Each row was made from one path, in order. Every step used is in the known rows, and no mark comes twice. Write each row's path.
Known rows
dolani, bota, leleg, babub, davu: [ 28.6  10.8  32.3  -6.7  -2.4  15.3  -3.0  -2.3   5.5  -2.2 -13.8 -15.1
  -5.9  11.0 -33.3   3.1 -27.2  71.2]
davu, babub: [ -4.2  13.0   5.1   0.3  -6.4  10.2   3.5   5.2  -0.4   8.2  23.3  21.1
  10.9   7.7 -18.4  -2.5  17.9   5.5]
leleg, keken: [ 3.7  0.3 25.3 -7.0  3.1  0.1  6.7 -2.4  4.0 14.7 14.5  2.7 23.9 13.8
 -8.6 -3.3 13.4 14.0]
dolani, bota: [ 21.7 -12.9  20.4  -2.2  -3.6  -3.8  -4.4  -1.2   0.5   8.3  17.1  28.7
   9.7  20.4 -40.5   5.2   2.3  30.6]
keken, davu, lusu, leleg: [  1.2  12.9  23.4  -7.9  -9.1 -30.0 -24.8  -4.1   9.3  19.1  29.6   3.1
  12.9   4.8  18.7 -39.9  22.6 -18.2]
lusu, leleg, babub, davu: [ 15.2  22.9  25.9  -7.7  -5.8  12.2  -5.4   0.1   7.3   2.8   8.7 -26.2
   7.7  15.5  12.4 -11.0   5.0  23.8]
babub, davu, lusu, leleg, keken: [ 22.6   9.6  50.6 -22.3  -1.9   4.4  -6.0  -3.9  13.2  20.2  25.9 -14.5
  18.9  23.3  22.1 -17.2  21.6  20.6]
keken, leleg, babub: [-12.8  18.0  -9.0   0.4 -10.8   3.0  -3.9  -4.1  -1.5   7.8   5.1 -22.4
   8.2   6.2  -5.7 -15.2  12.1   3.3]
lusu, davu, bota, leleg, babub: [-11.7 -13.3   9.0  -0.2  -3.0   0.8 -24.6  -4.4  -2.4   1.9  11.6 -24.5
  21.6  -3.4 -18.2  -6.8   6.5   9.4]
davu, keken, leleg: [-12.8  23.6  -6.2  -7.0 -10.6  -5.0  -2.1  -6.3   5.3  18.3  20.7 -18.0
   8.0   8.6  -4.6 -26.8  25.4  -4.6]
dolani, bota, davu: [ 23.8   1.0  35.3   3.0   0.2   4.2 -11.0  -1.7  -0.8   3.6   2.5  17.3
  -0.5  21.6 -39.1  -0.4 -18.1  41.9]
keken, davu: [ -7.6  18.6   8.1   4.0  -4.6 -11.7  -5.6  -3.7   4.4  11.1  13.2   7.3
   4.3   0.3  -7.5 -26.1  11.4  -1.7]
dolani, bota, leleg, babub: [ 17.8  -4.9  25.0  -3.2  -1.9  -6.2  -9.4  -1.8   1.2   0.8  -8.9  -0.8
   7.6   6.1 -37.8   4.3 -25.9  48.8]
babub, davu, bota: [ 17.9  -0.8   9.7  -2.2  -5.3  21.0   0.0  -3.6   3.1   9.5  21.3   0.8
   5.1  26.5 -24.5   2.8  32.8  34.2]
lusu, davu, keken, leleg: [-27.4  17.1  -3.6  -6.9 -10.9  -0.4 -15.9  -7.6   4.1  15.9  31.6 -28.7
  12.1  -1.7   3.4 -36.2  26.0 -24.4]
babub, davu, lusu, leleg: [ 19.2   3.2  47.1 -14.4  -8.1  -1.8 -13.5   0.2  10.8  17.7  27.8  -0.3
   8.0  23.3   9.3 -20.9  21.0  20.7]
keken, leleg: [-14.5   9.3  -2.8  -1.9  -9.9  -6.0   0.5  -1.9   0.4  13.9  14.4  -1.1
   0.9  14.0 -17.1 -22.1  13.0   4.6]
bota, leleg: [ -5.4  -4.0  31.2  -2.5  -0.5 -16.1  -2.0   3.0   3.4  10.8  -0.9  10.8
   3.1   7.2 -29.8 -15.0 -15.1  33.4]
babub, davu, bota, dolani: [ 29.1  -8.2   7.5  -2.9  -3.9  28.8   2.9  -4.0  -1.2   4.9  22.7  21.8
  12.9  32.4 -45.6  10.8  17.3  50.3]
lusu, leleg, keken, davu, babub: [ -6.9  47.9  -1.7 -12.1  -2.6  -3.9  -0.5  -2.8   9.0   7.3  27.1  -8.6
  15.2  -0.8  26.9 -31.3  14.3 -21.6]
dolani, bota, davu, lusu, leleg: [ 31.8  -4.9  51.7  -9.1  -4.5 -15.0 -29.7  -2.3   4.6  11.1  19.2  14.2
   8.7  26.8 -12.7 -14.2  -7.9  25.8]

Write each row's path
[ -2.7  39.5   1.5 -10.1 -11.5  16.5   4.7  -7.0  10.0  15.8  15.5 -32.4
  -6.2  13.1  -0.2 -27.9  23.0  18.7] => babub, davu, keken, leleg
[ -3.9  14.5  35.7 -12.2   1.2 -22.9 -11.0  -7.8  11.1  20.8   5.8  -9.4
  14.0  -6.8   5.2 -34.9  -1.3  13.3] => bota, leleg, keken, davu, lusu
[  6.6  34.3   4.8 -11.4   0.7   0.5   1.2  -5.2   7.4   2.2   5.6   3.1
   0.9  -6.1 -19.1 -17.6 -18.9  25.5] => dolani, bota, leleg, keken, davu, babub
[-10.8  31.2 -11.5  -5.1 -11.4   3.2  -5.8  -8.4   3.4  13.0  11.4 -39.6
  14.9   0.6   7.2 -19.6  23.9  -5.3] => davu, keken, leleg, babub
[-12.4   3.8  21.5  -4.1  -4.2   1.0 -17.2  -4.3   4.4  15.0  32.1 -11.6
  23.4  -1.9  -0.8 -19.6  25.5 -14.3] => lusu, davu, keken
[ -7.1 -20.7   5.0   1.4  -4.8   4.2 -20.4  -4.2  -2.9   9.0  36.8   4.2
  23.5  11.4 -21.0  -5.1  35.7  -9.1] => lusu, davu, bota
[-25.4  25.5  -9.0  -5.1 -12.1   9.3 -19.4  -9.7   2.0   9.9  22.5 -51.5
  19.6  -9.3  15.4 -28.9  24.1 -26.2] => lusu, davu, keken, leleg, babub
[ 11.9   0.4  20.0  -5.9  -2.9   9.6  -0.3  -1.9   5.7   7.9   4.6  -4.8
  -3.7  19.2 -32.9  -5.7   5.0  53.2] => babub, davu, bota, leleg
[ -2.0  30.1  14.2 -11.5   0.7 -19.3  -5.2  -6.1  10.8  12.1  19.6 -13.4
  16.7   5.4  23.7 -33.9   9.0 -11.5] => lusu, leleg, keken, davu
[  2.9  21.4  18.2  -5.7  -9.7 -21.9 -29.0  -6.1   7.2  13.6  20.2 -19.5
  20.1  -2.5  30.0 -32.5  20.4 -18.9] => keken, davu, lusu, leleg, babub
[ -2.3  31.7  -0.1  -2.9 -11.6  24.8   3.0  -4.8   2.9   5.4   0.0 -37.0
  -5.9  11.2  -1.2 -15.6  10.9  25.8] => keken, leleg, babub, davu
[ 34.5  -1.8  47.7 -11.4  -5.7  11.0 -15.4  -4.3   7.2   7.2  -4.4 -12.0
   1.2  10.5 -25.6   0.6 -13.7  65.0] => dolani, bota, leleg, babub, davu, lusu
[  3.5 -29.2   3.1   0.3  -3.1  12.4 -17.3  -4.8  -7.0   4.4  39.1  25.0
  30.5  17.5 -41.9   2.7  19.0   7.1] => lusu, davu, bota, dolani
[ 18.8   6.5  37.8  -4.7  -7.9  20.8 -10.6  -3.4   5.1  13.7  10.5 -16.9
  13.8  11.0   2.6  -1.9  22.2  30.2] => leleg, babub, davu, lusu
[ 14.4   4.9  23.5 -13.7   3.8  14.5   6.9  -5.6   8.1   9.8   4.0 -18.2
   7.7  19.4 -19.6  -2.0   6.1  53.9] => babub, davu, bota, leleg, keken
[  4.9  20.5  -5.3 -11.4  -0.6 -16.4 -10.7 -10.5   8.1  11.3  30.7 -12.8
  23.4  13.0  16.6 -24.1  31.8 -13.6] => lusu, leleg, keken, davu, bota
[ -9.7  45.8   1.6   0.1  -7.9  10.4 -12.3  -8.6   1.7   8.0  -3.4 -50.4
   5.7   1.8   9.1 -25.3   3.1   6.0] => bota, davu, keken, leleg, babub
[ 16.8  38.4  23.1 -13.0  -6.7  13.1  -7.6  -4.2  11.9   7.8  14.7 -43.4
  13.7  10.6  25.5 -15.9  17.2  15.4] => lusu, leleg, babub, davu, keken
[ 18.9   7.9   4.0  -0.3  -6.1  28.0  -4.2  -5.4   0.5   3.8  11.4 -20.8
  13.3  18.7 -12.7  10.4  31.3  32.7] => leleg, babub, davu, bota
[ 17.9 -24.6  -0.4  -0.2  -3.2   6.1  -3.2  -3.2  -5.8   7.5  28.1  36.3
  26.7  27.7 -50.1  11.3  19.0  27.9] => davu, bota, dolani
